Every row comes from one small tree of marks. The marks that hang from a mark follow it in brackets, in the order of their numbers. Every link used is in the known rows. Which tree was each row made from?
Known rows:
q827(q115): -1.87	-0.75	-0.29	-0.50	+1.52	+0.21	+0.11	+0.69	+0.23	+1.36	+0.54	-0.76	+0.68	-0.24	-0.38	-0.11	-0.46	-0.46	+0.19	+0.48	-0.64
q115(q827 q844 q997): -0.55	+1.16	-1.23	+0.83	-0.28	+1.97	-0.07	+2.23	-0.78	+0.97	-2.71	+2.54	+0.96	-1.06	+0.83	+0.23	+0.14	-2.42	+0.05	-1.04	-0.05
q115(q389 q726(q583) q827): -0.80	+0.69	-1.19	+1.20	+0.06	+2.26	-0.62	+2.91	-1.27	+1.24	-0.44	+0.80	-1.10	-2.03	+1.50	+1.16	-0.29	-2.95	-0.52	-1.09	+0.85
q583(q726): +0.74	-0.57	-0.46	-0.09	-0.53	-0.33	+0.00	+1.07	-0.24	+0.51	+0.87	+0.38	+0.42	-0.96	-0.03	+0.94	+0.24	-0.65	-0.56	+0.02	-0.49
q997(q115): -0.56	+0.02	-1.37	+1.39	-0.39	+0.55	-0.75	+1.51	-0.40	+0.15	+0.60	-0.55	+0.33	-0.39	-0.02	+0.12	-0.91	-1.53	-0.12	-0.34	+0.45
q997(q115(q726(q583) q827 q844)): -1.05	+1.00	-1.95	+2.44	-0.27	+3.02	-1.41	+5.09	-1.41	+0.71	-1.09	+1.06	-0.78	-1.92	+1.39	+1.14	-0.83	-4.42	-0.54	-1.04	+0.82
q168(q726): -0.48	-0.70	+0.38	+1.48	+1.37	-0.06	+0.31	+1.76	-0.57	+0.72	-0.19	-0.22	-1.54	-0.41	-0.47	-0.01	-0.03	+0.83	-0.13	-0.70	-0.31
q757(q287(q726(q583))): -1.57	-0.98	-1.18	-0.46	+1.74	-0.52	-1.14	-0.02	-0.39	+1.84	-0.27	-0.12	-1.27	-0.20	+1.42	+0.67	-0.34	+0.00	-0.21	-0.38	-0.08
q827(q115(q389 q844)): -2.52	-0.18	-1.62	+0.14	+1.44	-0.88	+0.46	+2.01	-0.16	+2.67	-0.45	+0.12	+0.86	-0.64	+0.39	+0.55	-0.16	-2.15	+0.08	+0.00	-0.31
q287(q726): -1.69	-0.47	+1.02	-1.39	+2.09	+0.55	-0.15	+2.69	-0.63	+1.06	+0.35	-0.22	-0.53	-0.58	+0.26	-0.07	+0.06	-0.89	-0.35	-0.45	-0.32
q997(q115(q139 q389 q726(q583) q844(q666))): -1.88	+0.26	-3.91	+4.85	+0.21	+1.13	-1.32	+3.49	-1.91	+0.99	-0.19	+1.54	-0.06	-1.16	+1.52	+1.93	-0.90	-5.95	-0.35	-1.46	+0.56
q997(q115(q139 q389 q827 q844)): -1.22	+1.34	-3.12	+2.94	-0.62	+0.45	-0.63	+4.20	-1.41	+1.12	+0.35	+1.52	+0.78	-0.90	+0.80	+0.57	-1.03	-4.21	-0.30	-1.49	+1.26
q770(q726): +0.55	-0.90	+1.57	-1.22	-0.92	-0.13	+0.54	+1.52	-0.28	+1.06	-0.42	-0.26	+0.04	-0.23	-0.38	+0.06	+0.87	+0.20	+0.02	-0.20	-0.17
q827(q115(q139 q389 q726 q844(q666) q997)): -3.68	-0.31	-3.45	+3.42	+1.88	+0.73	+0.27	+2.38	-1.51	+2.65	-0.98	+2.05	+2.06	-1.10	+0.88	+1.41	-0.33	-5.32	+0.30	-1.12	-1.16
q666(q844): -0.69	+0.12	-0.45	+0.14	-0.42	+0.68	+0.80	+1.21	-0.21	-1.03	-0.68	+0.48	-0.58	-0.33	-0.17	-0.08	-0.10	-1.20	-0.38	-0.60	-0.10
q827(q115(q726 q997)): -2.80	-0.63	-1.98	+0.44	+1.20	+1.62	+0.13	+1.47	-0.48	+1.92	-0.48	+0.18	+1.66	-1.30	+0.31	+0.46	-0.46	-2.16	+0.24	-0.24	-1.20
q844(q666): +0.01	-0.67	+1.95	+2.73	+1.74	+0.55	+0.06	-0.84	-0.50	-0.52	-0.84	+0.34	-0.58	+0.40	-0.43	+0.42	+0.19	-1.43	+0.28	+0.02	-0.76
q827(q115(q139 q389 q726)): -3.02	-0.24	-2.83	+1.30	+1.19	-0.03	+0.27	+2.35	-0.90	+2.17	+1.46	+0.21	+1.35	-1.00	+0.42	+0.72	-0.68	-2.91	+0.04	-0.60	-0.37
q997(q115(q139 q844)): -1.06	+0.69	-3.23	+2.33	-0.76	+0.15	-0.88	+2.97	-0.89	+0.32	+0.47	+1.14	+0.86	-0.23	+0.55	+0.51	-0.94	-3.17	-0.18	-0.89	+0.64
q115(q389 q997): -1.02	-0.12	-2.79	+0.46	-0.55	-0.29	+0.14	-0.87	-0.36	+1.57	-0.68	+0.80	+1.68	-0.63	+0.62	+0.39	-0.18	-1.20	+0.10	-0.94	+0.01
q757(q287): -0.28	-0.21	-1.29	+1.11	+0.25	-1.65	-0.12	-1.75	+0.01	+1.07	-0.55	+0.07	-0.18	+0.32	+0.74	+0.43	-0.16	+0.69	+0.27	-0.08	-0.08
q827(q115(q844)): -2.12	-0.21	-0.77	-0.14	+1.50	+0.05	+0.20	+2.00	+0.03	+1.80	-0.64	+0.15	+0.66	-0.37	+0.12	+0.26	-0.12	-1.58	+0.14	+0.33	-0.64
q168(q726(q583)): -0.38	-1.16	-0.39	+0.94	+1.18	+0.82	-0.76	+1.27	-0.42	+0.70	-0.16	-0.22	-2.41	-0.48	+0.14	+0.33	-0.32	+0.85	-0.38	-0.62	+0.04

Write each row's tree:
-1.40	+0.95	-2.08	+1.80	-0.21	+2.16	+0.31	+2.53	-1.54	+1.78	-1.40	+1.68	+1.11	-2.24	+1.18	+0.78	-0.13	-3.46	-0.07	-1.69	+0.11
q115(q389 q726 q827 q997)
-2.88	+0.21	-2.46	+1.37	+1.23	+0.63	+0.12	+3.64	-0.89	+1.69	+0.08	+1.18	+1.11	-0.87	+0.66	+0.86	-0.33	-3.43	+0.04	-0.40	-0.70
q827(q115(q139 q726 q844))
-1.50	+1.99	-2.64	+3.00	-0.15	+0.90	+0.33	+5.26	-2.05	+1.52	-0.66	+2.93	+0.44	-1.73	+1.63	+1.25	+0.01	-5.00	-0.34	-1.85	+0.76
q115(q139 q389 q726 q827 q844)
-1.75	+1.17	-3.79	+2.62	-0.64	+1.90	+0.01	+2.68	-1.94	+1.46	-0.14	+2.63	+1.83	-1.80	+1.26	+0.79	-0.55	-4.07	-0.09	-2.18	+0.31
q115(q139 q389 q726 q827 q997)
-3.68	+0.09	-4.67	+1.71	+0.79	+0.35	+0.22	+2.89	-1.18	+2.96	-0.44	+1.83	+2.44	-1.37	+1.16	+1.15	-0.46	-4.38	+0.13	-1.13	-0.65
q827(q115(q139 q389 q726 q844 q997))
-1.68	+1.26	-4.16	+3.41	-0.66	+1.93	-1.39	+5.29	-1.93	+1.34	+0.10	+1.77	-0.01	-1.84	+1.74	+1.41	-1.16	-5.53	-0.59	-1.77	+1.35
q997(q115(q139 q389 q726(q583) q827 q844))
-1.09	+0.81	-0.23	+3.86	+1.43	+2.42	-0.45	+3.82	-1.91	+1.39	-2.58	+2.23	-1.61	-1.89	+1.77	+1.95	+0.29	-5.49	-0.36	-1.26	+0.30
q115(q389 q726(q583) q827 q844(q666))
-2.29	+1.06	-5.60	+2.73	-0.95	+0.24	+0.13	+2.83	-1.76	+2.00	-1.20	+3.23	+2.21	-1.49	+1.94	+1.54	+0.01	-4.87	-0.07	-2.02	-0.01
q115(q139 q389 q726 q844 q997)
-0.71	+0.64	-1.65	+0.72	-0.34	+1.12	+0.13	+0.70	-0.77	+1.56	-1.01	+1.34	+1.25	-1.17	+0.56	+0.12	-0.29	-1.75	+0.03	-1.26	+0.34
q115(q389 q827 q997)
-1.70	+0.22	-3.30	+1.49	-0.46	+0.71	+0.32	+0.98	-1.14	+1.82	-1.03	+1.12	+1.52	-1.69	+1.23	+1.06	-0.01	-2.85	-0.01	-1.33	-0.24
q115(q389 q726 q997)
-1.62	+1.13	-3.56	+1.72	-0.47	+2.79	-0.70	+3.64	-1.64	+2.26	-2.78	+2.81	+0.25	-2.54	+2.39	+1.64	+0.00	-4.79	-0.40	-1.79	+0.48
q115(q389 q726(q583) q827 q844 q997)
-0.87	+1.12	-0.30	+1.74	+0.24	+1.36	+0.48	+3.43	-1.43	+1.31	-0.49	+0.84	-0.24	-1.93	+0.92	+0.76	+0.02	-3.02	-0.27	-1.18	+0.54
q115(q389 q726 q827)
-3.22	-0.09	-4.04	+1.23	+1.01	+0.44	-0.49	+3.19	-0.97	+2.56	+0.34	+1.13	+0.66	-1.21	+1.44	+1.41	-0.58	-4.01	-0.22	-0.66	-0.06
q827(q115(q139 q389 q726(q583) q844))
-1.17	+0.58	-2.72	+2.03	-0.50	-0.52	-0.40	+2.82	-0.78	+1.45	-0.36	+0.33	+0.53	-0.85	+0.73	+0.78	-0.65	-3.28	-0.24	-0.82	+0.83
q997(q115(q389 q844))
-3.19	-0.48	-2.76	+2.98	+2.16	+0.81	-0.47	+2.73	-1.27	+2.25	-0.23	+1.35	+0.26	-0.96	+1.14	+1.70	-0.46	-4.91	-0.04	-0.65	-0.55
q827(q115(q139 q389 q726(q583) q844(q666)))
-1.51	+1.43	-2.17	+3.14	-0.23	+1.49	-0.28	+5.52	-1.73	+1.63	-0.95	+1.03	+0.14	-2.13	+1.20	+1.14	-0.62	-5.07	-0.41	-1.45	+0.91
q997(q115(q389 q726 q827 q844))
-0.74	+0.68	-1.26	+1.94	-0.31	+0.83	-0.50	+2.77	-0.91	+0.96	+0.50	-0.16	+0.23	-1.13	+0.22	+0.18	-1.06	-2.61	-0.24	-0.94	+1.07
q997(q115(q389 q827))
-1.43	+0.34	-2.62	+2.52	-0.35	+0.49	-0.36	+3.02	-1.22	+1.21	+0.49	-0.34	+0.44	-1.51	+0.74	+0.98	-0.84	-3.48	-0.27	-1.02	+0.61
q997(q115(q389 q726))
-2.66	-0.31	-1.92	+1.01	+1.22	+0.80	+0.00	+2.34	-0.70	+1.26	+1.23	+0.26	+1.11	-0.72	+0.18	+0.43	-0.65	-2.32	+0.09	-0.25	-0.69
q827(q115(q139 q726))
-3.34	+0.03	-3.84	+1.44	+0.85	+1.24	-0.03	+2.88	-1.00	+2.10	-0.63	+1.86	+2.21	-1.13	+0.87	+0.83	-0.47	-3.79	+0.20	-0.80	-1.02
q827(q115(q139 q726 q844 q997))
-2.75	-0.41	-1.75	+2.56	+2.24	-0.72	+0.25	+1.61	-0.81	+2.08	+0.05	+1.10	+1.04	-0.02	+0.19	+0.85	-0.33	-3.61	+0.25	-0.37	-0.63
q827(q115(q139 q389 q844(q666)))
